Known rows, with every step that occurs
guvu > gori > fiki > vikip > losi: [  7.0  22.3  66.1  21.8 -12.0  16.6  32.8  12.9   8.2  11.6  31.4 -42.5
   6.0 -23.8 -21.6 -20.0 -51.7  -9.8   4.7   8.0 -11.7   4.9   2.8  -4.5]
gori > fiki: [  1.8  18.5  -8.8  15.0   1.8  15.5   6.4  14.0  -3.8   0.7  16.4   2.7
   0.6  -6.9 -10.9  -6.9 -19.9  -4.7  20.1  15.8  -2.9  -6.8   8.1  16.1]
vikip > guvu > gori > gumav > losi: [ -1.1   4.5  -0.2  -0.8  -0.7 -21.6 -21.1  -3.9  -6.4  -3.5  18.7  28.1
  -5.3   3.2 -24.5  19.1   5.8   2.3   8.2  16.2 -20.4  47.3  -2.8 -14.2]
fiki > vikip > losi > gori > gumav: [ 12.8  20.9  42.7  14.5 -44.3  18.4   3.7   3.9  -0.2  12.8 -25.9 -26.8
   2.5 -11.5 -12.8   0.1  -5.8 -39.1 -23.2  -1.3 -26.0  -2.9 -18.3 -20.8]
vikip > gori: [  1.2 -14.9   9.3  -5.0  11.3   5.0   0.4   7.9 -15.9   5.7   1.8 -14.4
   4.1  -8.5  -7.4  -6.6 -13.8   5.9 -48.2   6.2  -5.4   7.3 -16.4 -11.0]
gumav > vikip > fiki: [ -5.1 -11.7  62.8  33.0   3.9  -1.5  22.0   6.1  -2.7  21.0  31.2  -2.3
   6.1   2.5 -22.0   2.1   3.9  -4.8 -38.7   6.5 -11.7 -26.0 -14.1   0.7]
vikip > losi > fiki: [  4.5  11.0  36.3  38.9 -28.5  -0.1  -1.9  -8.3  11.8  29.8   7.2 -17.6
   6.4 -22.5  -3.3  -6.8 -32.4 -26.1 -28.2  -5.2 -12.4 -16.2 -25.2 -15.7]
gumav > guvu > gori > fiki: [  0.6   4.6 -36.8  -0.5  13.6   9.5   6.2  11.2   9.8  -8.0  41.7  12.3
   1.1 -15.0  -5.5 -10.5  -5.3 -12.0  32.8   4.6  28.2  28.2  24.9  26.3]
guvu > gori > gumav > vikip: [ -6.1 -13.7   3.3   2.7 -21.4   6.2   8.0  10.6 -13.7   0.1  29.4  19.6
  -5.9  -1.6 -15.2  11.4  31.9 -19.9  -1.3  23.9 -26.6  12.4   7.7   6.2]
fiki > vikip > gori > gumav: [  9.6 -18.9  20.7 -11.9 -22.1  12.2  13.6   3.6 -12.4   8.6   3.5 -23.1
  -0.5  11.3 -24.3   3.2  -3.4 -19.6 -34.3   9.2 -22.1  -1.0 -20.9   3.4]
fiki > vikip: [  6.1   0.1  35.1  -1.7 -13.3   4.0  22.6  -4.7  13.4   0.7  12.0 -27.9
   0.7   9.8  -6.8  -3.8  -2.8  -9.6  -4.3 -10.7   6.3 -12.1   1.1   2.1]
gumav > guvu > gori: [ -1.3 -14.3 -27.1 -14.1  10.8  -7.9  -0.2  -2.3  14.4  -7.9  22.4   8.0
   0.1  -8.5   6.5  -2.8  11.2  -8.7  14.0 -12.4  29.7  35.1  15.3  12.3]
gori > gumav > losi > fiki > vikip: [ 14.2 -10.1  26.0  17.7 -66.5  -4.4   9.2 -12.1   1.8  12.9  17.1  -9.7
  -5.5  11.8 -32.7  11.2  -7.7 -39.9 -22.1  12.6  -8.3  -9.6 -22.1   3.0]
guvu > gori: [ -0.9  -5.4  -1.1 -11.2  15.8  -3.0   9.0   7.1   4.4  -1.0  18.1 -20.9
  -1.1 -15.3   5.0  -5.3  -6.8  -0.3   8.0   3.7   8.5  24.8   2.8  -7.5]
guvu > gori > gumav > losi > fiki: [  6.5 -12.8  -9.4   7.2 -37.0 -13.7  -3.1   0.6  -6.1  10.7  25.6  -6.0
  -7.5 -11.3 -22.0   9.3 -15.7 -32.4  -8.8  27.8  -7.9  26.2 -20.0  -7.5]
losi > vikip: [ -0.9  -8.4   2.5  -3.5 -11.5  15.1   0.5 -10.8  19.7  19.4  16.2 -21.9
   0.2  -3.2   2.1  -5.3  -6.9  -4.3   1.0  -3.9  12.1  -2.4  11.9   5.1]
fiki > vikip > guvu: [  1.2  21.8  38.5   9.3   4.9  -6.4   7.3 -15.1  28.8   6.7  28.6 -18.8
   2.7  14.9  -4.3   2.2  16.3  -1.7   0.2 -26.6   6.8  -5.1  -0.2  -3.3]
guvu > gori > gumav: [  1.6  -9.2 -25.3 -17.1  -4.8  -2.8  -1.9  12.3  -4.4   0.7  11.4  -2.3
  -6.2  -4.9  -5.0   7.9   4.9 -16.5  24.6  19.8 -15.0  27.3  -0.6   2.6]
fiki > gumav > vikip > guvu > gori: [ -6.8  19.3  26.7  15.2  10.1  16.5   4.4 -16.1  18.6  15.3  70.6   1.6
   2.5   8.2  -2.9   9.4  24.4   3.3  -2.6   0.9  -2.2  -2.8   5.2 -21.6]
gumav > losi: [  1.9  -6.7  21.4   5.8 -14.4  -9.8  -4.2  -5.9 -17.0  -9.7 -10.8  18.6
  -1.2   1.7 -20.5   5.5 -13.7  11.1 -19.5  12.5  -4.3  12.3  -3.8 -10.6]
guvu > gori > fiki > gumav: [  7.2  19.6 -11.2  -0.4   7.1  35.0  14.8   9.1   9.0  10.6  54.6 -27.9
   0.7  -6.2  -6.2  -8.3 -34.2  -4.3  37.3  26.5   3.7  -0.9   5.5  -3.7]
losi > fiki > gumav: [ 10.5  11.3  -7.4  13.1 -25.1  20.6   3.8 -18.0  24.4  30.5  40.3 -33.6
   1.2   6.3   3.3   1.4 -14.6 -28.4  -2.3   2.6  11.3 -33.9 -22.1 -12.8]

Rows
[ 14.7  12.4  47.3  15.2  -1.4  15.2  10.0  -1.7  -2.3  22.9   8.3 -37.2
   6.5  -4.5 -21.6   2.8 -37.0  -5.5 -45.8  16.4   9.3 -11.9 -36.9 -45.3]
vikip > fiki > gumav > losi > gori
[ 11.5 -27.1  43.2  -5.4 -37.1   1.9   9.6  -0.2 -29.7  -1.1  -7.4  -4.2
  -1.4  13.4 -43.1   7.8 -16.2  -9.4 -54.7  21.8 -26.3  12.6 -22.8  -8.2]
fiki > vikip > gori > gumav > losi
[ -5.5  -5.4  42.8  22.4 -33.1   6.9   3.4   9.1 -18.7  10.7  13.9  22.4
   1.0 -14.5 -23.9   7.4   4.9 -19.1 -14.5  23.2 -49.5  11.2  -1.7  -8.8]
guvu > gori > gumav > vikip > losi
[ 13.2  42.7  -5.2  27.3 -20.0  48.3  -8.1  -3.5  10.3  14.9  10.8   5.2
  11.0 -18.6  -5.3  -9.5 -26.9 -28.9   1.1   1.0  13.3 -10.3   1.2 -13.9]
vikip > losi > gori > fiki > gumav > guvu
[  2.9 -13.6 -50.2 -11.4 -23.9  -0.6 -18.2  -7.7   1.1  -5.5  -2.0  47.0
  -3.2  16.5  -7.9  14.9  29.0 -25.3  22.8  -0.7  -1.8  14.1   8.9  29.8]
gori > gumav > guvu
[ -1.0   9.9  -8.6  14.8 -35.1  22.4  -4.8  12.8 -19.5   1.2  -1.7  19.4
  -3.3  -7.0  -9.5  11.2  45.8 -37.9 -29.6  15.7 -19.7  -5.3  -1.9  -6.3]
losi > gori > gumav > vikip
[ 10.7  19.5  11.1  17.6 -24.9  30.4   4.7  -4.5 -12.8   1.3  24.2  12.8
   0.9   9.9 -32.4   3.8 -40.9   4.5   7.1  35.4  -5.9 -11.8   0.9  -6.2]
gori > fiki > gumav > losi
[ 10.3  24.8  66.2  22.0 -23.1  16.4  12.4   2.0   8.0  12.0 -15.8 -45.0
   7.2 -23.2  -3.6 -13.5 -15.8 -22.4 -40.7 -16.1  -1.8  -8.4 -13.6 -33.1]
fiki > vikip > losi > gori
[ 12.9 -25.4 -10.4   1.8 -42.4   5.7   8.6 -11.4  14.2  22.3  33.1 -17.0
   1.2   8.4 -19.1   1.0  11.3 -55.4 -41.5 -11.2  11.8  -4.8 -22.0  22.2]
losi > fiki > vikip > gori > gumav > guvu
[  4.5  23.9  32.4  28.2 -12.0  -7.9  10.6 -21.3  44.5  27.0  52.5 -39.0
   2.3   5.8  -0.8  -1.3  10.8 -28.0 -13.9 -29.6  19.8 -20.2 -14.6  -1.6]
losi > fiki > vikip > guvu
[-12.3  16.5  29.5  30.6   1.6  -1.4  -6.3 -10.3   5.6   5.2  31.9  33.8
   2.8   7.9  -8.3  10.0  42.0   3.1 -17.1 -10.7  -6.7  -7.8   8.0  -1.5]
gumav > vikip > guvu
[  4.7  -5.7 -29.0 -19.8   3.1  15.4   4.2 -17.2  22.8   2.6  41.3  -2.1
   1.6   6.3   6.7   1.4   0.0  -9.5  25.9  -5.3  29.7  15.5   9.1  -1.8]
fiki > gumav > guvu > gori
[ -0.2  16.4  13.9  19.0  -8.4  44.4  24.4   8.8  -1.5  10.1  72.5  -5.8
   1.7  -4.8 -17.2  -3.2  -8.7 -10.1  13.1  31.3  -4.5 -15.9  13.6  -0.5]
guvu > gori > fiki > gumav > vikip
[  8.9  48.1  40.1  32.7 -11.0  13.2   4.5   4.5   5.2  -3.1  24.4 -14.5
   2.3 -11.1 -24.3  -4.6  -8.8 -11.5 -23.7  -3.6  18.8   7.5   1.8 -17.1]
gumav > losi > gori > fiki > vikip > guvu
[  8.2  17.0  25.4  12.7 -13.2  20.8  26.5   8.9   7.8   1.0  29.6 -23.5
   1.1   2.7 -18.6 -10.9 -17.2 -13.6  14.6   5.0   5.7 -17.7  10.6  19.8]
gori > fiki > vikip
[  0.3  12.8  -9.1   4.3  15.4  12.0  12.6  22.0   0.4  -0.9  37.2 -16.6
  -0.6 -21.3  -8.0 -12.5 -25.3  -4.6  26.0  20.3   5.4  18.4  11.4   8.3]
guvu > gori > fiki
[ -3.6  33.4  -8.7  14.2  33.5   2.1  -1.3  10.8  15.7   5.3  56.8  -6.8
   1.6 -15.7  -5.1  -7.1  -8.1   3.5  31.9   3.8   5.9  23.5  12.4   2.7]
vikip > guvu > gori > fiki
[  1.6 -14.0  39.4   8.2   7.4   4.1  17.3  -6.6  27.9  42.1  31.5 -45.4
   6.0  -3.5 -10.5  -7.7 -30.7  -3.7 -15.0  -3.1  12.2 -13.2 -11.1   1.3]
losi > vikip > fiki
[ 12.2  18.0  10.7   4.5 -22.4  25.0  -5.7  -5.9 -10.0   0.7  -5.9 -12.4
   0.8  -4.1  -8.5   5.2 -15.6  -7.3 -31.1  15.0  10.8  -0.7 -15.3 -43.0]
fiki > gumav > losi > gori
[  2.0 -25.0  -2.7 -13.1 -31.8   3.2  -3.9  -2.4  -1.9  11.1  16.3  -5.8
  -7.0  -6.3 -24.3   7.6 -17.3 -10.1   3.3  28.1  -5.6  37.8   7.1  -3.7]
guvu > gori > gumav > losi > vikip
[  6.3   2.9  -3.1  -0.3  -1.4  12.8  27.5   4.2  22.4  -6.4  51.1 -15.7
   1.1  -6.4 -12.1 -13.8  -6.5 -22.7  30.4  -6.4  34.0  16.2  25.2  29.8]
gumav > guvu > gori > fiki > vikip
[  9.5   3.4  28.4  16.9 -29.2   2.5  23.5 -10.9  29.3  20.5  35.9 -47.8
   1.0   0.4  -2.9  -7.4  -5.6 -35.4 -17.5 -14.9  19.0 -26.3 -15.3   1.5]
losi > fiki > vikip
[  0.0  14.1  34.9  -0.1  21.7 -11.2  14.9  -6.9  33.2   6.2  48.6 -37.2
   0.9   0.3   0.3  -2.9   9.9   0.3   9.4 -22.2  16.0  19.1   2.4 -10.6]
fiki > vikip > guvu > gori
[  6.7  10.3  25.6   3.4   1.5  15.3  33.5  17.0  12.3   0.2  48.7 -43.8
  -0.2 -11.6 -13.6 -16.1 -23.7 -12.5  22.8   8.8  12.7   5.8  12.8  10.9]
guvu > gori > fiki > vikip
[ -0.7   5.3  24.6  15.3 -26.0  31.9  11.2 -11.9  -0.7   9.9  34.8  11.5
   2.0  16.7  -9.9   9.3  18.0  -5.8 -15.2  12.6  -9.5 -32.8   3.1  -9.3]
fiki > gumav > vikip
[ -5.1  26.8  26.4  26.8  -6.6  21.7  -4.5 -22.0  14.6  15.5  52.1  21.3
   4.1  22.2  -6.8  14.6  34.1   1.4  -8.6  -3.9  -9.2 -27.1   2.8 -13.3]
fiki > gumav > vikip > guvu
[  0.8 -16.0  23.9   3.4 -29.8   5.2  -3.9 -13.9   2.7   9.5   4.5  -4.0
  -0.9  -2.6 -17.7   0.0 -21.5   6.7 -20.7   8.0   9.9   9.9   7.6  -6.9]
gumav > losi > vikip
[  7.6  28.8   2.7  23.5 -11.8  20.9  -2.7  19.0 -22.1  -9.5  -4.0   2.0
   0.4 -25.6 -19.9  -7.2 -25.2 -11.9 -24.2  23.1   8.7  12.4   1.1 -14.0]
gumav > losi > gori > fiki
[  3.6  -8.8  28.9  30.0 -30.4  33.7  15.3  -9.4  -0.9  36.0  59.5 -24.7
   6.1  -1.3 -13.6  -1.1  -0.4 -28.2 -77.0  13.7  -2.2 -38.9 -29.3 -18.7]
losi > fiki > gumav > vikip > gori
[  3.2   2.8   1.5   9.8  13.0  21.3   7.2  20.6 -21.2   6.5  19.4 -11.3
   5.1 -15.0 -19.3 -14.2 -32.7  -0.2 -29.2  21.2  -5.8   1.0  -6.7   5.6]
vikip > gori > fiki
[  6.3   7.4  75.7  18.8 -27.6   5.1  18.9  -9.1   8.7  11.7  -5.2 -23.5
   6.9  -3.3 -14.5  -7.4 -25.8  -7.8 -20.1 -11.5 -16.6 -13.0  -8.4 -11.7]
fiki > vikip > losi
[  6.5 -13.8  45.0  -4.4  -2.6   7.7  24.9   0.9  -3.3   7.6  12.5 -41.5
   4.6   1.6 -13.5  -9.9 -13.7  -3.2 -52.5  -6.5   0.6  -4.4 -16.3  -7.1]
fiki > vikip > gori
[  8.5  26.0  68.2  33.9 -26.1  21.6  24.9   5.6   5.0  11.3  13.7 -20.7
   7.5 -10.0 -26.9 -15.3 -43.4 -10.3  -1.0   4.3 -20.1 -20.7   1.3   2.9]
gori > fiki > vikip > losi
[  7.4  -5.9  22.3   0.2 -38.2  28.1  -0.5 -28.1  11.6  21.1  21.3 -13.6
   0.2  12.9 -16.9   5.5 -27.7   6.2 -11.5  15.3   9.2  -8.8   4.1 -19.5]
fiki > gumav > losi > vikip
[-13.8  10.9  26.4  20.6  18.0  -6.4   0.0  -2.0   9.9   4.5  55.4  12.5
   1.3  -6.5  -4.0   4.8  34.8   4.2 -15.3  -6.2  -0.4  15.9  12.1  -9.5]
gumav > vikip > guvu > gori
[  2.1  35.9  -7.1   6.9  13.3  38.3   1.6 -12.7  43.9  36.6  86.9 -36.8
   3.1  -4.4  -3.9  -6.5 -26.8  -2.2  43.9   7.8  21.4   3.7  19.3  -6.1]
losi > vikip > guvu > gori > fiki > gumav
